What can hang from each mark:
fulop: salonof
nenol: fulop nadar puza salonof
mibi: nenol sesute
nadar: fulop mibi
lekol: mibi nenol
puza: nenol
salonof: puza sesute
sesute: mibi nenol salonof

Each row was made from one small tree. The marks that hang from a mark follow it in brackets, in alphabetical order. Every link used is in the known rows. Write each row's tree.
Known rows:
salonof(puza(nenol(fulop)) sesute): [-4.394 -0.087 -1.538 -4.265 -1.829 -1.918  3.717 -0.771  0.963 -2.123
  1.536 -0.529  1.744 -1.421 -0.115  0.892  2.718 -0.733  2.472 -1.674
  1.207 -1.439 -0.349]
fulop(salonof(sesute(nenol(puza)))): [-4.658 -0.705 -1.541 -4.418 -1.103 -1.518  2.637 -1.975  0.987 -0.968
  1.010  0.363  1.591 -1.187  0.187 -0.064  2.443 -0.358  2.647 -1.249
  0.116 -0.198 -0.255]
lekol(mibi(nenol(fulop nadar puza salonof) sesute)): [-1.561 -0.388 -0.921 -0.426 -1.219 -0.601  5.016 -3.335  0.966  1.075
 -0.725 -0.234  2.974  0.903  0.261 -1.065  3.114  0.237  3.173  0.770
 -0.033  4.285  1.478]
puza(nenol(fulop nadar salonof(sesute(mibi)))): [-3.439  0.349 -0.577 -3.137 -1.019 -0.776  1.862 -1.183  1.133 -2.697
 -0.934 -1.250  2.708 -0.651  0.193  1.222  3.217 -1.137  1.472 -0.147
  1.234 -0.524  0.385]
lekol(mibi nenol(nadar)): [-0.570  0.355 -1.107 -2.707 -2.948 -1.151  4.984 -1.106  1.298 -0.202
  0.982 -1.806  1.871  0.309 -0.232 -1.251  2.781  0.085  2.555 -1.726
 -0.649  1.094 -1.209]
mibi(sesute): [-2.310 -0.064 -1.596 -3.070 -2.065 -2.350  0.791 -1.627 -0.608  1.330
  1.127  1.042  1.439 -1.139  0.197 -0.744  0.717  1.471  3.069 -0.199
  0.454  1.415 -1.516]
nadar(fulop(salonof(puza sesute)) mibi(nenol)): [-3.704 -0.584 -2.458 -3.158 -0.911 -1.714  1.557 -2.590 -1.470 -2.968
  1.364  1.200 -0.187 -1.839  0.689 -0.360  2.298  1.481  1.977 -2.008
 -0.205  0.372 -0.250]
nenol(nadar(fulop) puza salonof(sesute)): [-2.820 -1.095 -2.044 -2.350 -0.602 -0.856  4.784 -2.464  2.761 -2.908
 -0.458 -0.964  1.339 -0.512  0.241  1.222  3.857 -0.118  1.974 -0.011
 -0.375  0.412  1.232]
salonof(sesute): [-2.786  0.163 -1.910 -4.612 -2.187 -2.247  1.853 -1.241  0.647 -0.807
  1.722  0.650  1.155 -1.577 -0.077  0.183  1.768  0.509  2.410 -1.152
  0.705 -1.330 -1.304]
lekol(mibi(sesute) nenol(fulop(salonof) nadar puza)): [-1.879 -0.414 -1.156 -0.563 -1.562 -0.478  6.602 -2.914  0.487 -0.435
 -0.361 -2.115  2.010  1.425  0.027 -1.625  3.331  0.056  2.996 -0.759
 -1.000  4.586  0.923]
salonof(sesute(mibi)): [-3.189  0.243 -1.673 -4.453 -2.034 -2.137  0.641 -1.100  0.301 -1.463
  1.523  1.003  1.709 -1.282 -0.035  0.248  2.090  0.277  2.104 -1.213
  0.879 -1.948 -1.092]
nadar(fulop(salonof) mibi): [-2.781 -0.251 -2.258 -3.066 -1.280 -1.614 -0.171 -2.422 -0.693 -2.024
 -0.173  0.442 -0.586 -1.932  0.591  0.238  1.401  1.764  1.775 -1.408
 -0.377 -0.977 -2.130]
lekol(mibi(sesute(salonof)) nenol(fulop nadar)): [-1.197  0.253  0.312 -0.587 -1.646 -0.558  4.045 -2.549  0.844  0.641
 -0.486 -1.136  3.062  1.347 -0.101 -1.841  2.009  0.329  2.465 -0.711
  0.106  3.175  0.288]
mibi(nenol(nadar(fulop) puza) sesute): [-1.626 -1.519 -1.716 -1.872 -0.893 -1.462  2.726 -2.173 -0.298  0.729
  0.801  0.194  1.599 -0.407  0.728 -1.018  2.196  1.779  2.884  0.305
 -0.770  4.830  0.987]
sesute(nenol(nadar puza) salonof): [-3.341 -1.322  0.753 -3.459 -0.727 -0.752  1.411 -1.646  3.294  1.075
 -0.683  0.300  3.479 -0.298  0.257  0.269  2.080 -1.048  2.342 -0.052
 -0.035  0.037  0.616]
nenol(fulop(salonof(sesute)) nadar(mibi) puza): [-3.232 -0.808 -1.612 -2.726 -0.704 -0.575  2.875 -3.036  0.388 -3.014
 -0.817 -0.210  0.691 -0.737  0.353  0.818  3.255 -0.258  1.739  0.059
 -0.614  0.735  1.251]
nenol(fulop nadar): [-1.696 -0.391 -0.925 -3.151 -1.636 -1.034  1.611 -1.099  1.044  0.179
 -0.651 -0.053  1.674 -0.537  0.138  0.525  2.025  0.155  2.151  0.582
  0.034  0.482  0.043]
mibi(nenol(fulop(salonof) nadar) sesute): [-2.188 -0.488 -1.015 -1.839 -0.790 -1.092  1.097 -2.216 -2.128  1.152
 -0.071  0.929  1.830 -0.186  0.707 -1.490  1.443  1.277  2.714  0.783
 -0.190  5.471  1.207]
nenol(fulop nadar(mibi) puza salonof): [-2.221 -0.674 -0.719 -1.861 -0.801 -0.350  2.813 -3.082  1.874 -1.243
 -2.811 -0.661  1.679 -0.159  0.484  1.532  3.246 -0.485  1.900  1.279
 -0.059  0.155  1.096]
puza(nenol(nadar(fulop(salonof)))): [-2.834 -0.336 -1.784 -3.541 -1.358 -1.306  1.711 -0.572  0.491 -2.148
  0.454 -1.626  0.708 -1.637  0.404  0.436  2.286  0.270  1.904 -1.405
 -0.527  0.725 -1.364]
lekol(mibi(sesute)): [-1.810  0.415 -1.750 -2.210 -2.610 -2.022  2.782 -2.135  0.293  1.024
  1.624  0.642  1.757 -0.610 -0.204 -1.343  1.454  1.053  3.302 -0.972
  0.213  0.948 -1.946]
fulop(salonof(puza(nenol(nadar)) sesute(mibi))): [-4.864 -0.083 -1.825 -3.939 -1.340 -1.516  2.649 -0.615 -0.025 -4.060
  1.868 -0.117  1.609 -1.346  0.125  0.366  3.297 -1.285  2.114 -1.993
 -0.115 -0.149  0.238]

Write each row's tree:
[-3.529 -0.694 -0.199 -3.028 -1.113 -0.816  1.499 -1.808  1.330 -0.811
 -0.650  0.860  2.458 -0.960  0.444  0.571  2.488 -0.778  2.200  0.144
  0.235 -0.876  0.203]  sesute(nenol(nadar(mibi) salonof(puza)))
[-4.079 -0.604  0.542 -2.210 -0.693 -1.287 -0.725 -2.957 -0.117  0.775
 -0.607  2.094  2.673 -0.805  0.443 -0.403  0.651  0.499  2.374 -0.104
  1.214 -0.092 -0.178]  nadar(mibi(sesute(nenol(fulop) salonof(puza))))
[-3.509 -1.167 -0.332 -3.809 -1.246 -1.143  2.159 -1.701  2.256  1.703
 -0.943 -0.099  2.620 -0.436  0.225  0.573  2.146 -0.316  2.786  0.142
  0.699 -0.687 -0.182]  sesute(nenol(fulop puza))
[-1.881 -0.237 -1.140 -1.762 -1.375 -0.508  5.837 -2.946  2.089 -0.585
 -0.374 -0.626  2.737  0.517  0.026 -0.227  3.966 -0.600  2.609  0.010
  0.090  1.847  1.583]  lekol(mibi(nenol(fulop nadar puza salonof(sesute))))
[-4.383 -0.071 -1.840 -4.075 -1.901 -2.003  2.764 -0.574  0.246 -1.329
  1.238 -0.492  1.001 -1.605  0.195  0.336  2.176 -0.648  2.894 -2.027
 -0.062 -0.272 -1.306]  fulop(salonof(puza(nenol)))
[-2.016 -1.111 -1.096 -2.845 -1.356 -0.860  3.509 -1.609  2.118  0.008
 -0.983 -0.769  1.810 -0.110  0.162  0.976  2.944 -0.353  2.463  0.741
 -0.434  0.942  0.884]  nenol(fulop nadar puza)
[-3.169 -1.575  0.413 -2.739 -0.192 -0.489  0.338 -2.566  2.651 -0.572
 -1.217  0.302  2.418 -0.776  0.550  0.512  2.048  0.030  1.610 -0.379
 -0.212 -0.697  0.190]  sesute(nenol(nadar(fulop mibi) puza) salonof)
[-2.770 -0.411 -0.450 -2.259 -0.967 -0.824  1.670 -1.401  0.436 -0.225
 -1.099  0.765  3.003  0.224  0.525  0.298  3.024 -0.588  2.256  0.537
  0.468  1.187  1.706]  sesute(mibi(nenol(fulop nadar salonof(puza))))
[-1.659 -0.015 -0.847 -3.580 -1.793 -1.615 -0.546 -2.193 -1.085  0.977
 -0.557  0.987  1.147 -1.312  0.643 -0.114  1.203  1.407  2.110 -0.197
  0.716  0.066 -1.036]  nadar(mibi(nenol(fulop)))
[-3.900 -0.586 -0.193 -2.808 -0.881 -1.214  0.660 -0.603  1.924 -2.258
  0.182 -0.215  2.720 -0.796  0.235  0.797  2.500 -0.868  1.757 -1.701
  0.286 -1.307 -0.095]  sesute(mibi salonof(puza(nenol(nadar(fulop)))))
[-4.118 -0.800 -1.332 -3.937 -0.873 -0.991  1.858 -2.418  0.354 -2.329
  0.589  0.477  1.279 -1.349  0.364  0.048  2.736 -0.351  2.006 -0.821
 -0.404  0.145  0.224]  fulop(salonof(sesute(nenol(nadar(mibi) puza))))
[-4.741 -0.650 -1.355 -3.864 -1.012 -1.182  2.061 -1.856 -0.187 -2.882
  1.428  1.306  1.297 -1.519  0.287 -0.097  2.623 -0.609  2.126 -1.245
 -0.260 -0.265  0.416]  fulop(salonof(puza sesute(nenol(nadar(mibi)))))
[-1.250  0.246 -0.582 -2.723 -1.888 -1.001  2.399 -1.844  0.300 -1.014
 -1.219 -1.348  1.424 -0.259  0.439 -0.038  2.350  0.267  1.801 -0.519
 -0.103  0.606 -0.663]  lekol(nenol(nadar(mibi) salonof))
[-2.047 -0.127 -0.619 -2.256 -1.147 -0.622  2.288 -1.816  1.685 -0.151
 -2.107 -0.367  2.131 -0.096  0.256  0.962  2.464 -0.372  2.073  1.191
  0.393  0.527  0.620]  nenol(fulop nadar salonof)
[-3.309 -0.113 -1.453 -3.572 -1.534 -1.859  3.368 -1.698  0.429 -0.340
  0.975  0.945  2.104 -0.889  0.335 -0.076  2.541 -0.042  2.839 -0.767
  0.866  0.558  0.605]  mibi(nenol(salonof(puza sesute)))
[-2.967 -0.558 -1.008 -2.490 -1.162 -1.046  3.671 -2.564  2.616  0.536
 -2.347 -0.804  2.053  0.023  0.246  1.413  2.815 -0.494  2.702  0.714
  0.695 -0.357  0.386]  nenol(fulop puza salonof)
[-1.944 -0.593 -1.011 -3.370 -1.562 -1.473  0.961 -2.588 -0.179  0.873
 -0.811  0.368  1.203 -1.001  0.644  0.222  1.953  1.001  2.355 -0.060
  0.358  0.352 -0.338]  nadar(mibi(nenol(fulop puza)))
[-3.321 -0.580 -0.534 -4.062 -1.178 -0.959  1.682 -1.381  1.165 -0.590
  0.454  0.564  2.495 -0.827  0.063  0.148  2.265 -0.237  1.961  0.039
  0.788 -0.326  0.458]  salonof(sesute(nenol(fulop nadar)))
[-2.628  0.077  0.234 -2.391 -0.984 -0.990 -0.514 -2.000 -0.205 -0.780
 -0.916 -0.395  2.221 -1.075  0.448  0.179  1.269  0.237  1.637 -0.083
  0.799  1.014 -0.552]  puza(nenol(fulop nadar(mibi(sesute(salonof)))))
[-4.826 -0.119 -2.153 -3.878 -1.491 -1.919  2.285 -1.340 -0.129 -2.807
  1.785  1.195  1.241 -1.163  0.044  0.110  2.685 -0.552  2.510 -1.813
  0.124 -1.025 -0.042]  fulop(salonof(puza sesute(mibi)))
[-1.373  0.159 -0.203 -2.112 -1.460 -0.532  2.528 -2.219  0.363 -0.881
 -2.363 -1.584  1.655  0.252  0.450  0.251  2.469  0.182  1.595  0.104
  0.304  0.780  0.098]  lekol(nenol(fulop nadar(mibi) salonof))
[-2.729 -0.207 -1.191 -2.284 -1.041 -1.638  0.714 -2.430 -2.254  1.932
  0.041  1.157  1.626 -0.448  0.690 -1.522  0.904  1.654  3.014  0.228
  0.442  4.293  0.209]  mibi(nenol(fulop(salonof)) sesute)
